Each row comes from the steps of one path. Every step used is in the known rows, and no mark comes twice. Write the path behind each row, first mark first.
Known rows:
ratu > kilu > dabed > getuvi:  120   66 -513  -65   82 -131  -17  166 -108  133  169  -65  143   18   37  -79   31  -66  161  -22  -65   84 -427
seke > dabed > getuvi > ratu:  -47 -261 -254 -227  -41  -62  104   76   34  130  194  -91  -63   -3  -40  138  183  -66   41   15   94  122  179
ratu > getuvi > dabed:  118 -110  223   18  141  -37 -280   -1  -24  -99   22  121  -10   35   43   23   52   69   21   -5  -38 -184  338
tamufu > dabed > getuvi:  127 -208 -246 -107  -20  165   98  178   56  134  -35 -230  -33 -132   67 -101  -89  -41  133  -98  108  -31  -26
kilu > dabed > getuvi > ratu:   36  -36 -439 -190 -131 -113   12  252  -27  180  373 -114   78 -194   42   12  -15  -84   61   -4  107  172  245
seke > ratu:   27  101 -293  -31  -20  226  -53  -25  -25  192  239   -7  -77   11  -64  -44  -15 -104   34  -58  238  -71  331
seke > dabed > tamufu: -106 -111   11   25 -124 -254   20 -160   29 -147  157   22 -109  146    4  152  205   10   -9  -86  -26   24 -195
dabed > tamufu > ratu:  -61   47  243  110 -198  -34  -66 -187  -20   56 -139  149    9  201   56  113  -77    8 -245  -70  -24  -35  170
dabed > getuvi > ratu > tamufu:    7  -53  -81 -173   -9    9  166  193   82   21   50 -186  -38  -78  -54   34   56  -55  -78   91  191  116  192
getuvi > dabed:   26  -73 -100   10  135  173  -95   86   -8  -53  105    7  -22   78   87   83   36   22  -48  -50   24 -124  158
kilu > ratu > getuvi:   66  -22  124   96  133   11 -148 -177   29   60 -210 -130    5  -28 -156   56   11   61   41  -22 -137  -28  124
tamufu > ratu:   73   86   98   75   27  388    6 -135  -10  203 -209  109   12  140   -1   92  -90   -1 -129  -32   11  -47  278
ratu > getuvi > dabed > kilu:  137 -100  310   76  -73 -206 -202  124    0  -58 -272  -24  -67  -26  157  -65   78   66  -20    5  -47 -100  333
getuvi > ratu > tamufu > dabed:  -83   -2  193 -127   47  236  268   15  147 -218  242   25  -76 -353  -73 -148 -107   12  101  116  222   22   -2
dabed > tamufu:  -62   13   11   62 -192 -252  -47  -83   75  -16  107  -33  -50   74   51   13   64  -15 -144 -111   59   -6   19
ratu > kilu:    3  130 -147   50  138   31   24  -97   47   22   60  101   23   51  -47 -162   71  -34   18    4  -13  -53 -285
seke > dabed > kilu:   31  -60  -20   44  -98   11  172   33   56   31 -258 -160 -149   11   73   31  206   -6   52  -53  -12   86 -131
ratu > tamufu > dabed > kilu:   66   54  243   51  -55  179  318  157  127 -175 -291 -225 -144 -258   87 -209  -92   30  103   26  125   26 -296
tamufu > ratu > kilu:   23  147  102   77  132  250    7 -187  -47  134 -204  248   80  198  -50  -45  -59  -10  -79   47  -97  -81 -126
kilu > ratu:  -27   24 -209   88  118  224   27  -98   48   96  -97 -237    1   19  -97  125    1   17  -40  -79  -84   29  -34
tamufu > ratu > kilu > dabed > getuvi:  126   88 -280  -30   70   81  -23  101 -206  229  -83  110  202  153   38   29 -110  -41   56    8 -138   54 -260
kilu > ratu > tamufu:  -21  105  -26   83  242  264  152  -66   42 -108 -175 -284  -34    9 -161  155   -7   52  -28   20  -62   57 -227
dabed > kilu > ratu:  -10   22  -92  147 -101   74  102   39   68  142 -413 -370  -56  -23   18   41   13   11  -93  -77  -92  117  -26

Which path is each row?
  88   -5  240  153  -96 -139  -76  -31   54   99 -489 -255  -51  -81  -32  -18   28   56   -6  -12 -154   55  113 -> dabed > kilu > ratu > getuvi
 -84  188 -165   57 -108 -450  -85  -62  -57 -137  365  164  108   11   48  -91   28  -13   48  -31  -99   53 -535 -> ratu > kilu > dabed > tamufu
 141  -66  563  103  -70   -7 -209   44 -104   56 -512  155   -1  126  161   52  -63   88 -105   52 -123 -124  508 -> tamufu > ratu > getuvi > dabed > kilu
  58   47  132   -3  149  347  252   19   99 -213  -17 -102  -90 -202  -34 -114  -89   35  158   15  137  -59 -280 -> ratu > tamufu > dabed
 -60  -91  -81  106    0   62  -33  162  -20  -21 -343 -277  -25   44  104  155    2   59 -112  -71 -155   24   22 -> getuvi > dabed > kilu > ratu
 128  -86  470   47  141  184 -288  -89 -131    1 -224  293   42  177   43  136  -69   93  -61   46 -108 -216  500 -> tamufu > ratu > getuvi > dabed
-106 -203 -266 -210   57 -184  107   34    3   69  206   70   12   71  -89   17  213  -78  106   87  -12  110 -170 -> seke > dabed > getuvi > ratu > kilu
  48  227 -308   29  126  -30   -4   -2  -66   -6  300  111  109  -75  -11 -129   10  -23  167   -8  -70   27 -469 -> ratu > kilu > dabed
  31 -139  144   65  221   17 -283  -61  -70  -87 -109  -53   34   47  -59  171   10  104   50   -7 -200 -112  181 -> kilu > ratu > getuvi > dabed
 -67   99   89  -78   46  100  184   -6  128 -119  174   23  -68 -141 -104  -13   46  -12  -63  114  192   70  178 -> getuvi > ratu > tamufu
  63   83  392   96 -197 -310 -261 -192 -142  -12   27  282  103   37   42   83 -112   62    2    5 -133  -16  180 -> kilu > dabed > tamufu > ratu > getuvi
-126   80  -62  -75   29  -68   40  -91   93   23  277  215   33  -82  -93 -180   56  -60  -31   96   67   22   23 -> getuvi > ratu > kilu
 -61 -185 -197 -215  -21  -33  119  140   72   58  213   37   53 -219  -23 -269  -71  -75  136   70   99   18 -113 -> tamufu > dabed > getuvi > ratu > kilu
-154  -20  266   73   -8 -177 -203 -126 -144 -148  -19  394  108  352   95   99  -49   49 -205   16 -176 -152 -116 -> getuvi > dabed > tamufu > ratu > kilu
-101  -95   27   35  -97 -252 -192   12  -20 -187  207   50  -26  160  134  123   52   30 -150  -95    0 -103   76 -> getuvi > dabed > tamufu
-219  140 -108  -64 -198 -565  -63  -52  -20 -151  604  284  115 -138   -6 -120    6  -43   12   48  -17  116 -235 -> getuvi > ratu > kilu > dabed > tamufu
  19   90  -46  -83  109  403  176   22  -10 -132  253  -33 -110 -177  -94 -132 -141  -44  217   30  287 -112  -47 -> seke > ratu > tamufu > dabed
 -58   -1  101   94   98   97  303    5   14 -173 -451 -372 -146   21  -81  207  162   73   41   34 -147  177 -462 -> seke > dabed > kilu > ratu > tamufu
  42  -24  579  109 -183 -253 -241 -261  -25   18 -212  247   13  170    0   59  -47   54 -146   -5  -81  -93  328 -> dabed > tamufu > ratu > getuvi
  41  -54  -11   54  -92  -12  -24  205   16  -23 -195 -107  -67   18  197    8   50   18  -94  -64   14  -36  152 -> getuvi > dabed > kilu
 -98  190 -261  -89   25 -129   12   10  -14  -17  514  233  124 -207  -53 -160  -10  -51  119   86   10  106 -160 -> getuvi > ratu > kilu > dabed
 -47  -77 -250 -175  -34 -177   29  104   51  148  166   21   69   -4  -47 -136   70 -100  -40   63   61   58   25 -> dabed > getuvi > ratu > kilu
 -21  143   71   88 -194 -116 -100  -95 -128   37  100  162   98   93   85  143 -133   17  -85  -65  -70   47   11 -> kilu > dabed > tamufu > ratu
  98  -83 -222 -175   44  292  161  211  -54   17  128 -235  -83 -122  -51  -74 -139  -85  227    5  287  -57  -12 -> seke > ratu > tamufu > dabed > getuvi
-108  112  246  110  -96 -185  -80 -242  -43   -1 -104  305   79  272    3   -5  -50    4 -187    6 -116  -60 -206 -> dabed > tamufu > ratu > kilu
  -8 -136 -272 -174 -108  -33   37  171   80  220  125 -164  -12  -60    2    7   42  -91  -87   -4  159   96  425 -> dabed > getuvi > ratu
 -43   -4   44   43  238  385  251  -31   60 -215 -143 -248  -45 -193 -136   21 -147   79  157    4  -32    8 -395 -> kilu > ratu > tamufu > dabed
